Each row was made from one small tree. Brackets hold a mark, then the marks that hang from it, in the order of their numbers. Every link used is in the known rows. Write each row's tree.
Known rows
(J_984 J_504 J_896): [-12.5   6.5  -1.4  30.4   3.1  -2.4  -5.2  -1.7   2.6   8.3   4.4  -4.1
  13.6  15.1   5.5 -12.5  -5.1  -2.2  -3.8  -1.1   3.2]
(J_782 (J_461 (J_984 J_95 J_504 J_597))): [  5.1 -10.0   2.5 -39.4 -10.5   4.1   9.1   0.4  -1.0   4.0   0.1  -8.5
  -3.8  -0.7 -13.4  34.5   9.6  11.5   4.2  18.7   6.9]
(J_984 J_597): [ 10.4  15.0  -9.2  34.2   2.1  -2.2  -5.2  -7.8   4.5   5.7   9.9   3.4
  14.8  -7.9   2.7  30.3 -46.1   2.7  -1.8   2.7  17.0]
(J_782 (J_461 J_984)): [ 3.0  6.0  1.1 30.8 -2.4  8.9  2.0 -8.4 13.5 14.1  3.6  3.7 22.9 32.9
 -8.0 -2.8 15.4  5.3 -0.9  6.6 59.5]
(J_201 (J_984 J_597)): [  9.0  15.3   2.0  33.0   2.5   7.8  -4.0  -3.9   2.0   5.2   4.5   2.1
  11.4 -16.7  -0.6  30.8 -59.4  -3.6  -1.0   3.4  40.7]
(J_984 J_95 J_597 J_896): [-10.4   0.5  -9.8  -0.2   2.6  -8.1  -3.6  -2.1   2.6  -1.9   6.6   2.4
 -12.2 -17.6   3.2   9.4  -3.6   0.3  -3.2  -9.3 -42.1]
(J_95 J_504): [  6.7   0.8  -2.7  63.8   0.9  16.9  -1.9  -3.3  -0.1   7.3   7.6   3.2
  42.1  16.7   4.4  -7.5 -40.0  12.3  -1.6   6.7  23.3]
(J_984 (J_95 (J_504 J_159)) J_896): [-18.4  -7.1  -2.4  28.2   1.5   1.4  -2.5   3.5  -2.0  -4.1   0.2  13.3
  10.6  15.3  10.8 -50.6  52.6   4.8   1.9 -25.1 -53.5]
(J_159 (J_504 J_95)): [  0.0 -14.3  -0.1  69.0   4.3  -5.9  -1.3 -19.7  -2.2   7.1   3.7   2.3
  -2.7  14.5   6.8   5.5 -58.1  13.9  -0.3  -2.5   3.7]
(J_201 (J_984 J_896)): [-13.5  12.0   5.2  46.8   7.0   7.5  -6.2  -2.4   7.4   6.7   1.5   4.0
  10.5   7.0   3.8 -20.1 -15.5 -10.4  -4.9 -10.9  30.0]
(J_159 J_504): [  7.5  -1.5   3.4  72.2   5.5   0.3  -5.3 -15.5  -1.8  11.9   6.9 -11.0
  21.5  17.9   4.0  10.0 -72.9   5.3  -0.9  -4.1  20.9]
(J_201 (J_984 (J_504 J_95 J_159) J_597 J_896)): [-21.0   4.2   2.5 -10.8  -2.4 -12.5  -1.7   4.6  -5.6  -4.4  -6.4  16.2
 -20.3  -7.1  12.1  -7.5  32.0  -8.4   3.3  -8.4 -28.3]
(J_782 (J_461 (J_984 J_504 J_896))): [-14.7   0.4   4.0 -10.9  -6.3   4.7   2.4   1.2   6.4  12.6  -0.5  -6.7
  20.0  38.7  -4.9 -13.8  44.7  -3.2  -1.2  12.5  24.9]
(J_201 (J_984 J_95 J_504 J_597)): [  6.1  -3.6   8.3  -0.2  -0.8   7.7   2.7   1.5  -7.6  -1.5  -0.8  -7.7
 -13.9 -32.6  -5.4  34.9 -53.9   5.6   2.5   4.7   8.0]
(J_461 (J_984 (J_504 J_95) (J_597 J_368) J_896)): [  7.0  -3.1  -6.2 -54.8  -1.1 -18.5   1.7   2.3  -4.5 -13.8  -6.4   4.6
 -24.8  -0.1  -0.7  -1.7  25.2  -8.7  -3.0   9.3  -6.8]
(J_461 (J_984 J_504 J_597 J_896)): [ -5.8  10.8  -0.9 -39.1 -10.8  -8.9  -2.1   4.5  -7.8  -2.0  -0.1  -3.3
  10.4  11.5  -2.0  17.9  12.1 -12.0  -2.5  10.1   6.1]
(J_984 J_896): [-12.5  11.5  -6.4  50.3   6.9  -2.8  -8.0  -7.2  10.1   7.8   7.2   5.5
  15.0  15.6   7.2 -19.7  -1.3  -4.4  -6.0 -11.1   6.9]
(J_368 J_597): [ 21.0  19.5 -11.9  39.9  -3.8   1.4  -5.9  -9.2   5.8   7.0   4.4  -7.7
  11.9   2.6   3.6  -8.3 -49.0   6.0  -4.5  -1.2  46.2]
(J_782 (J_461 (J_984 J_504))): [ 3.4  0.8  6.1 11.1 -6.2  9.6  4.8 -3.2  6.1 14.3  0.5 -6.1 22.4 32.4
 -9.4  4.5 11.6  7.2  1.1 16.5 55.2]
(J_984 J_95 J_504 (J_597 J_368)): [ 27.3  -6.0  -4.9 -10.8   9.2  -5.4   0.8  -2.0  -1.4  -7.7   1.5 -11.8
 -22.2 -32.9  -4.0  20.1 -43.1   7.0   0.2   2.1 -11.5]

Which tree is each row?
[-11.6  -2.3  -2.0 -41.6 -12.0  -5.1   1.1  10.5 -12.4 -14.6  -3.8  14.0
   6.5  12.1   3.3 -20.1  70.0  -4.6   3.3 -13.5 -49.9]  (J_461 (J_984 (J_95 (J_504 J_159)) J_597 J_896))
[  1.5  -9.2   0.2 -29.2 -12.6   8.9   8.3   6.0  -3.1  -1.6  -1.9   8.9
  17.8  13.9  -4.1  -0.9  56.7  10.9   8.6   2.9 -21.1]  (J_782 (J_461 (J_984 (J_95 (J_504 J_159)) J_597)))
[  6.3   0.9   3.5  20.5   3.1   7.0   0.0  -3.5  -0.3  -1.7   2.2   1.9
 -13.6 -33.1  -4.1  27.6 -50.2   4.2   0.3  -4.3  11.7]  (J_201 (J_984 J_95 J_597))
[  6.2  -4.8  -9.4 -23.5   7.0  -5.9  -2.3   8.8  -3.0 -14.5  -1.5   5.0
  -3.0 -11.1   9.6 -33.7  37.3  -3.9   2.2 -17.2 -69.7]  (J_984 (J_95 (J_504 J_159)) (J_597 J_368) J_896)
[  8.6  10.2   7.1  12.9  -1.2   8.6  -1.0   1.6  -5.3   5.2   1.5  -7.7
  10.1 -17.9  -1.3  38.1 -64.3  -1.5   1.1  12.6  36.0]  (J_201 (J_984 J_504 J_597))
[-13.2  -6.9   5.4 -15.5  -5.1  -5.7   1.4   0.9  -5.1  -5.2  -3.7  -1.1
 -12.4  14.3  -6.5 -17.4  34.7  -1.2  -2.4  -7.8  -2.0]  (J_461 (J_984 J_95 J_504 J_896))
[  5.3  -4.0 -11.8 -21.9   7.5 -15.8  -1.3  -1.0   0.9  -6.8  -0.6   1.6
 -23.0 -13.9   7.5  -0.3  -4.3  -2.5  -3.0   7.6 -30.1]  (J_984 (J_504 J_95) (J_597 J_368) J_896)
[  3.8  -3.5  -0.3 -25.4   7.9  -5.7   0.4   3.7  -1.2  -8.0  -6.2   0.2
 -27.2 -23.5   4.3   0.0 -18.6  -8.3  -2.1   7.7  -7.0]  (J_201 (J_984 (J_504 J_95) (J_597 J_368) J_896))
[  9.7   8.0  -7.7 -42.9   3.1  -3.2   0.1   2.1  13.0   1.7   0.2  -5.1
   7.8  12.0  -5.0  -3.5  33.6 -13.4  -2.9  10.3  12.1]  (J_782 (J_461 (J_984 (J_597 J_368) J_896)))
[ 10.6 -11.9 -10.5 -23.4   6.8   4.0   0.2   7.0  -2.6 -10.8   2.2  -5.6
   2.1 -18.8   3.4 -11.3 -10.3   1.6  -2.2   1.8 -52.5]  (J_984 (J_95 J_504) (J_597 J_368) J_896)
[-14.6   5.7  -0.9   7.7  -2.6   3.9   0.0  -3.0  14.0  12.7   2.7   2.8
  20.8  39.2  -4.0 -21.6  47.6  -5.1  -3.3   3.0  28.8]  (J_782 (J_461 (J_984 J_896)))
[-12.8 -10.4   0.8 -61.1 -10.6  -0.4   6.9   5.9  -0.6   3.0  -1.2  -9.1
  -5.8   5.1  -8.9  15.8  42.1   1.1   1.6  14.4 -23.9]  (J_782 (J_461 (J_984 J_95 J_504 J_597 J_896)))
[ -3.1  -1.4  14.4  37.2   4.1   2.8  -0.1  -0.7  -2.4  -1.9  -6.0   5.6
 -17.6  -7.2   0.5 -19.4   7.7   3.8   5.4 -24.0  10.6]  (J_201 (J_984 J_95 (J_504 J_159)))
[-16.5   2.3   7.3 -21.8  -0.9  -6.9  -1.7   8.1  -6.9  -6.8  -5.8   2.5
 -21.1 -18.7   4.8  -5.2  28.1  -9.3   4.4 -18.4 -40.1]  (J_201 (J_984 J_95 (J_504 J_159) J_597 J_896))
[-21.1  -1.4  12.4  13.6   4.1  -2.6  -2.2   4.5  -2.0  -3.5  -7.1   5.3
 -20.1  -1.1   4.6 -38.1  40.1  -6.2   2.9 -28.1 -19.5]  (J_201 (J_984 J_95 (J_504 J_159) J_896))
[-15.3  -3.5   4.0 -12.8  -3.4   7.4  -0.1  11.6  -9.2  -8.5  -3.6   9.2
   4.7 -11.7   8.2 -18.5  27.2  -4.5   4.0 -14.3 -50.2]  (J_201 (J_984 (J_95 (J_504 J_159)) J_597 J_896))
[  8.2   4.4   1.4 -25.5 -11.1   5.2   5.2   0.6   1.1  10.6   2.2  -8.4
  20.8  14.8  -9.2  37.1  -0.7   4.0   3.0  26.9  35.1]  (J_782 (J_461 (J_984 J_504 J_597)))
[ 21.0 -10.0  -4.1 -42.7  -1.9  -3.9   8.7  -2.6   4.5  -0.8  -4.3  -0.3
 -14.3   3.0  -7.7  17.5  11.3   7.0   2.0  25.6  22.1]  (J_782 (J_461 (J_984 (J_504 J_95) (J_597 J_368))))
[-19.6  -6.0  -4.7  28.7   2.2  -8.7  -1.2  -6.2   2.0   3.9   1.4   9.1
  -9.9  12.2   8.8 -16.7  10.3   6.0  -3.4   0.5 -14.1]  (J_984 (J_504 J_95) J_896)
[  8.0  -5.1   4.4 -37.1   9.6  -0.2   0.2   7.6  -3.0  -9.9  -5.5 -13.9
 -28.1 -35.8  -2.6   2.0 -23.6  -9.1  -1.3  -1.7 -19.0]  (J_201 (J_984 J_95 J_504 (J_597 J_368) J_896))
[  7.0  -6.8  -6.4 -56.3   3.6  -4.0   4.1   1.9  10.6  -4.4  -1.7  -5.4
 -17.3  -3.5  -8.9  -6.0  43.0  -5.4  -1.5   2.6 -16.1]  (J_782 (J_461 (J_984 J_95 (J_597 J_368) J_896)))
[  2.2 -13.3   9.9  48.3   1.6  26.2   3.6   0.9  -4.7   0.0  -0.3   2.2
  12.9  -8.3  -2.5 -10.0 -42.3  14.0   0.6  -1.1  18.1]  (J_201 (J_984 (J_95 J_504)))
[  7.8  17.5   2.1 -16.7 -10.0 -13.5  -2.2   1.4  -8.5  -5.0  -2.7   7.4
   8.1  13.1  -0.5  14.7  27.4  -7.0   4.8  -5.2  19.2]  (J_461 (J_984 (J_504 J_159) J_597))
[ 25.9  -5.2   6.4 -14.2   9.6   4.8   2.5   2.2  -3.6  -8.6  -4.1 -12.9
 -25.8 -41.4  -6.9  20.3 -56.1   0.5   1.0   2.2  12.0]  (J_201 (J_984 J_95 J_504 (J_597 J_368)))
